Each row comes from the steps of one path. Every step used is in the known rows, and no mark comes twice. Write the path behind each row, first mark first.
Known rows:
Z > V > F > L > J: [-1.80  2.04 -2.91 -2.73 -0.23  3.20 -7.20  1.40 -3.63 -0.42  0.33  1.09
  6.89 -3.10 -7.33  1.58  0.74  3.27  0.01  2.38  3.06]
J > A: [-0.09  0.66  0.39  1.52 -1.81  1.24 -3.72 -1.18 -1.30 -0.77  2.02 -3.81
  1.79  0.14 -4.73 -0.98  1.68  3.66  1.23 -0.95  3.18]
G > D > A: [-0.41 -0.32  1.03  0.97 -2.36  3.46 -4.19  1.53  1.49 -0.35  1.51 -1.47
  5.43  0.16 -1.73 -1.36  1.99  1.19 -2.34 -0.25  3.73]
V > F > L > Z > G > J: [-3.67  3.75  0.53 -0.94 -3.18  0.92 -4.29  2.05 -1.36  0.68  2.62 -2.71
  4.11 -2.47 -5.99  2.95  0.48  2.17  4.66  1.82  1.25]
D > L > J: [-0.87 -1.18 -0.29 -3.16 -0.21  3.39 -6.37  0.39 -2.63 -1.41  1.76 -0.15
  2.85 -1.58 -7.19  0.80  0.72  3.18  0.73  1.32  1.75]
Z > G > F: [-1.35  1.20  0.05 -0.12 -3.31  2.09 -2.28  1.47  2.13 -1.83  2.76 -2.07
  4.97 -0.93 -4.53 -0.01  1.30  0.89  3.07  2.12  4.74]
V > F > L > Z > G: [-3.18  3.57  0.16 -0.79 -2.77  0.55 -4.39  2.59 -2.47 -1.73  1.34 -1.81
  3.33 -0.95 -5.35  1.83  1.50  2.45  2.21  1.01  2.84]
F > L: [-1.10  1.69  0.12  0.72 -0.28  0.51 -3.35  2.95 -2.03 -1.19  2.44 -2.23
  1.46 -0.62 -4.85 -1.64  0.59  2.81 -0.28 -0.61  4.72]
D > V > F > L > J: [-0.26  2.27 -4.15 -2.72  1.29  3.96 -6.09  1.56 -2.66 -0.14  2.65  1.66
  5.52 -2.01 -6.02  1.88  0.65  3.97 -0.74  0.91  3.14]
G > J: [-0.88  0.28  0.72 -0.01 -1.01  2.15 -2.69  1.42  1.13  0.35  4.69 -3.85
  3.18 -2.15 -5.47 -0.40  0.22  1.48  3.38  1.24  1.55]
Z > G: [-1.80  1.83 -0.59 -1.06 -3.19  1.26 -3.09  0.84  0.15 -3.18  2.00 -2.58
  3.31  0.30 -3.72 -1.61  2.66  1.44  1.05  1.74  3.56]
L > J: [ 0.32  0.49 -0.81 -1.58 -0.26  3.66 -4.92  0.40 -1.11 -0.30  2.27 -2.32
  3.59 -1.41 -5.60 -0.53  1.55  1.77  0.84  1.30  2.54]
G > D: [-0.85  1.32 -0.06 -0.09 -1.56  3.70 -3.18  1.64  0.62 -1.79  2.14 -1.49
  3.31 -0.36 -2.32 -2.37  1.90  1.29 -0.83  0.39  2.33]
Z > V: [-2.36  0.40 -1.12  0.87 -2.14  1.57 -3.76  2.04 -1.20 -2.74  1.36 -1.25
  4.52 -1.49 -6.12 -1.78  2.13  1.62  0.04  1.90  3.00]
V > F > L > Z > G > D: [-3.44  4.70 -0.32 -1.02 -3.40  2.35 -4.46  2.69 -1.68 -1.43  0.49 -0.22
  4.54 -0.92 -2.77  1.09  2.17  2.15  0.75  1.05  2.06]
D > V > F: [-0.78 -0.16 -2.92 -1.03 -0.03  3.97 -3.78  1.85 -0.44 -2.54  3.96  0.50
  4.64 -0.68 -5.39  0.72  1.14  2.31 -0.58  1.28  1.57]
G > J > V: [-1.83  0.20 -0.14 -0.12  0.19  1.42 -3.65 -0.78  0.28 -0.43  5.09 -4.65
  2.91 -1.40 -5.73 -0.30  0.04  2.60  3.62  1.69  2.91]
Z > V > F: [-2.11 -0.41 -1.80 -1.42 -1.67  3.17 -4.49  1.50 -1.30 -2.84  1.79 -0.07
  5.87 -1.98 -6.66  0.70  1.28  1.93  0.61  2.82  1.41]
J > V > F > L > Z > G: [-4.13  3.20 -0.17 -0.74 -1.46 -0.20 -5.26  0.39 -3.23 -2.26  1.55 -2.65
  3.39  0.08 -5.50  1.83  1.31  3.63  2.47  1.69  4.02]
F > L > J > V: [-1.19  1.88 -1.54 -1.29  1.70  1.06 -6.44 -0.37 -3.15 -0.06  2.17 -2.58
  2.92 -1.04 -5.77 -0.37  0.83  4.46  0.47  0.47  5.81]
V > F: [-0.28 -0.56 -0.57 -2.17 -0.12  3.60 -3.64  1.15 -0.64 -1.79  3.38 -1.51
  3.37 -0.71 -5.52  0.92  0.43  1.75  1.03  0.95  1.14]
V > F > L: [-0.75  1.16 -0.48 -1.67  0.64  2.14 -4.23  2.45 -2.00 -1.08  2.81 -0.91
  2.71 -0.85 -5.58  0.76 -0.47  3.11  0.27 -0.08  3.30]
J > V > F > L > Z: [-2.78  1.79  0.40  0.39  0.97  0.50 -5.27  0.90 -4.18 -0.95  2.65 -2.85
  2.13 -0.96 -6.60  1.79  0.19  3.86  2.02  0.19  3.54]
D > V > F > L > Z > G: [-3.49  3.78 -1.99  0.27 -2.48  0.78 -4.43  2.96 -2.62 -2.29  1.97  0.25
  4.62 -1.08 -5.10  1.58  2.32  2.88  0.74  1.36  2.61]
V > F > L > Z: [-1.78  1.79  1.03  0.24 -0.42  1.44 -4.20  3.31 -3.40 -0.41  2.37 -1.93
  2.30 -1.74 -6.57  1.67  0.10  2.80  1.72 -0.29  2.17]
F > L > Z > G > D > V: [-4.28  5.71 -1.83  2.26 -3.94  1.03 -3.89  3.56 -1.28 -1.89  0.57  0.55
  4.47 -0.85 -2.24 -1.56  4.01  2.51 -1.23  0.52  3.79]

Write each row's path:
[ 0.04  1.45 -1.68 -3.65  1.08  3.72 -6.33  1.23 -2.64  0.31  1.87 -0.13
  4.53 -1.75 -6.07  1.83  0.16  3.28  0.41  0.93  2.77] | V > F > L > J
[-2.84  2.03  1.81  1.87 -5.83  1.92 -4.27  1.69  0.81 -0.86 -0.30 -2.41
  6.06  0.11 -1.43 -0.15  4.08  0.39 -0.55  1.00  3.09] | L > Z > G > D > A
[-5.07  4.12  0.65  1.40 -2.41 -1.49 -4.14  0.51 -1.66  0.07  2.70 -4.86
  2.94 -1.51 -5.45  0.71  1.12  3.20  4.81  1.73  4.19] | F > L > Z > G > J > V
[ 0.64  1.03 -0.64 -0.35 -1.04  2.66 -5.59 -2.54 -1.72  0.89  1.44 -3.50
  3.44 -1.02 -5.33  0.11  2.06  3.90  1.61 -0.26  2.69] | L > J > A
[-3.89  2.46  0.66  3.43 -2.15 -0.49 -4.19  3.88 -4.03 -1.26  0.30 -1.95
  3.39 -2.77 -7.10 -1.20  2.02  2.57  0.49  0.69  3.92] | F > L > Z > V
[-2.31  1.34 -0.74 -2.00  1.63  1.45 -5.00 -0.17 -1.36  0.43  4.67 -2.78
  3.64 -1.81 -6.44  2.12 -1.63  4.00  3.46  1.21  3.40] | G > J > V > F > L
[-0.34 -0.32 -2.20 -3.89  2.00  4.22 -6.78 -2.15 -1.83 -1.03  3.07 -1.68
  4.88 -0.83 -6.48  2.05  0.71  3.19  1.65  2.14  2.34] | L > J > V > F
[-1.26  1.64 -2.58  0.89 -1.11  3.78 -2.98  2.27  0.57 -2.11  2.84  0.70
  4.67 -0.51 -2.36 -2.29  2.77  1.62 -2.42  0.53  2.70] | G > D > V
[-2.05  2.59 -0.09  0.19 -4.35  0.80 -3.54 -2.21  1.00  0.39  2.67 -4.60
  3.83 -0.81 -4.35  0.37  1.90  2.97  4.62  1.24  2.42] | Z > G > J > A
[-2.22  3.20 -1.80 -1.78 -0.88  1.49 -5.97 -0.52 -0.82 -0.06  1.61 -1.69
  5.92 -1.32 -5.26  1.27  1.09  3.59  2.89  2.22  7.78] | Z > G > F > L > J > V
[-2.46  1.76  1.73  1.71 -4.43  1.47 -2.59  2.50  0.46 -1.15  2.15 -3.33
  4.39 -2.00 -5.14  0.78  2.12  0.50  4.47  2.04  3.30] | L > Z > G > F
[-3.23  2.71  1.41  0.76 -4.67  0.80 -3.03  1.36  0.62 -0.14  3.08 -4.75
  3.75 -2.24 -5.42  0.37  2.19  0.92  5.11  2.54  1.03] | L > Z > G > J
[-2.63  3.35 -1.76  1.15 -0.64  3.51 -4.30  3.64 -2.36 -0.58  2.02  1.57
  4.68 -1.80 -3.89  0.89  1.72  2.70 -1.17 -0.09  1.95] | G > D > V > F > L > Z
[-3.38  4.13  0.94  1.47 -3.32 -0.87 -3.44  3.09 -2.38 -1.61  0.97 -2.88
  2.10 -0.83 -4.68 -0.75  2.33  2.29  1.64  0.44  4.00] | F > L > Z > G
[-2.02  2.29  1.76  2.72 -1.12 -0.14 -3.44  3.59 -3.13 -0.53  1.93 -3.44
  0.96 -1.48 -5.70 -0.87  1.14  2.60  1.36 -1.02  3.59] | F > L > Z
[-3.76  0.04  2.00  0.18 -3.93  1.21 -3.75  2.21 -0.73 -1.88  1.32 -1.17
  3.66 -2.01 -7.31  2.14  1.14  1.77  4.08  1.84  2.71] | D > L > Z > G > F
[-3.63  4.84  1.59  2.76 -4.40 -1.59 -4.14 -0.23 -1.92  1.80  1.64 -5.09
  2.70 -1.79 -5.31  0.99  1.32  3.92  5.13  0.03  3.14] | F > L > Z > G > J > A
[-3.99  4.39  1.41  1.19 -3.74 -0.77 -3.51  2.68 -0.96  0.60  2.37 -4.26
  2.99 -2.38 -5.38  0.40  1.26  2.16  4.14  1.41  2.81] | F > L > Z > G > J
[-3.77  1.91  1.32  4.25 -2.49  0.10 -3.61  4.61 -2.76  0.01  1.14 -1.79
  5.08 -4.05 -7.93  0.35  0.75  2.19  2.47  1.08  5.04] | G > F > L > Z > V
[-0.11  2.69 -4.00 -1.23  0.65  3.21 -6.70 -1.26 -3.46  1.32  1.99  0.73
  5.61 -1.54 -6.11  2.47  0.85  5.75 -0.02 -0.38  3.23] | D > V > F > L > J > A
[-4.93  0.35  0.64  1.18 -3.32  2.15 -5.23  2.65 -2.89 -2.87 -0.93  1.02
  4.19 -2.58 -6.42 -0.42  2.63  2.20 -0.29  1.91  0.79] | G > D > L > Z > V
[-1.11 -0.83 -1.09 -2.04  1.20  2.58 -4.47 -0.81 -1.30 -2.60  3.88 -2.22
  3.25  0.23 -5.35  1.02  0.34  2.82  1.55  1.48  2.71] | J > V > F
[-1.70  1.64  2.67  3.44 -1.22  0.88 -2.82  4.37 -1.67  0.89  2.75 -2.95
  2.75 -3.01 -6.61  0.57  0.07  2.16  2.97 -0.65  4.70] | G > F > L > Z
[-3.46  2.89 -1.59 -3.19 -0.93  0.67 -5.04 -0.79 -0.50 -0.73  3.85 -2.29
  4.73 -0.90 -5.20  2.03 -0.34  3.51  3.45  2.96  3.99] | Z > G > J > V > F > L
[-2.99  0.27  2.04  0.65 -2.02  2.77 -4.50  2.54 -2.12 -1.99  0.96 -0.60
  2.03 -1.45 -5.19 -0.02  1.78  2.12  0.26  0.10  0.40] | G > D > L > Z
[-1.71  1.04 -1.19 -1.56  1.85  1.31 -5.05  0.42 -2.66 -1.84  3.23 -1.57
  2.70 -0.03 -5.53  0.84 -0.54  4.24  0.65  0.46  4.54] | J > V > F > L
[-2.99  4.41 -4.27 -2.21 -2.40  3.28 -4.59  2.27 -0.27 -2.84  1.51  2.89
  6.39 -0.18 -1.94  0.09  2.43  2.52 -2.12  1.58  3.55] | Z > G > D > V > F > L
[-1.98 -0.50  0.09 -1.71 -0.98  3.29 -4.61  1.75 -0.72 -2.81  1.41  0.75
  2.43 -0.47 -4.19 -0.95  1.15  2.31 -1.36  0.37  1.66] | G > D > L
[-0.76  1.14  0.65  1.19 -0.21  1.28 -2.83  3.52 -0.29  0.09  3.33 -1.61
  3.23 -1.94 -5.78 -0.04 -0.67  2.51  1.69 -0.34  6.05] | G > F > L
[-3.16  0.41 -0.15  0.61 -2.20  2.43 -4.34  2.19 -2.62 -2.25  1.17 -1.21
  5.54 -2.55 -7.40  1.45  1.75  1.55  1.85  2.52  0.39] | L > Z > V > F
[-5.80  0.79  1.00 -0.67 -2.66 -0.53 -4.91 -0.73 -1.45 -1.71  2.77 -3.47
  2.69 -1.55 -7.11  1.93  0.92  2.99  5.10  2.86  1.67] | D > L > Z > G > J > V
[-1.21  1.75 -2.92 -0.71  0.47  2.34 -4.13  3.00 -1.92 -1.57  3.51  1.06
  3.74 -0.90 -5.55  0.97  0.34  3.66 -1.26  0.31  3.28] | D > V > F > L
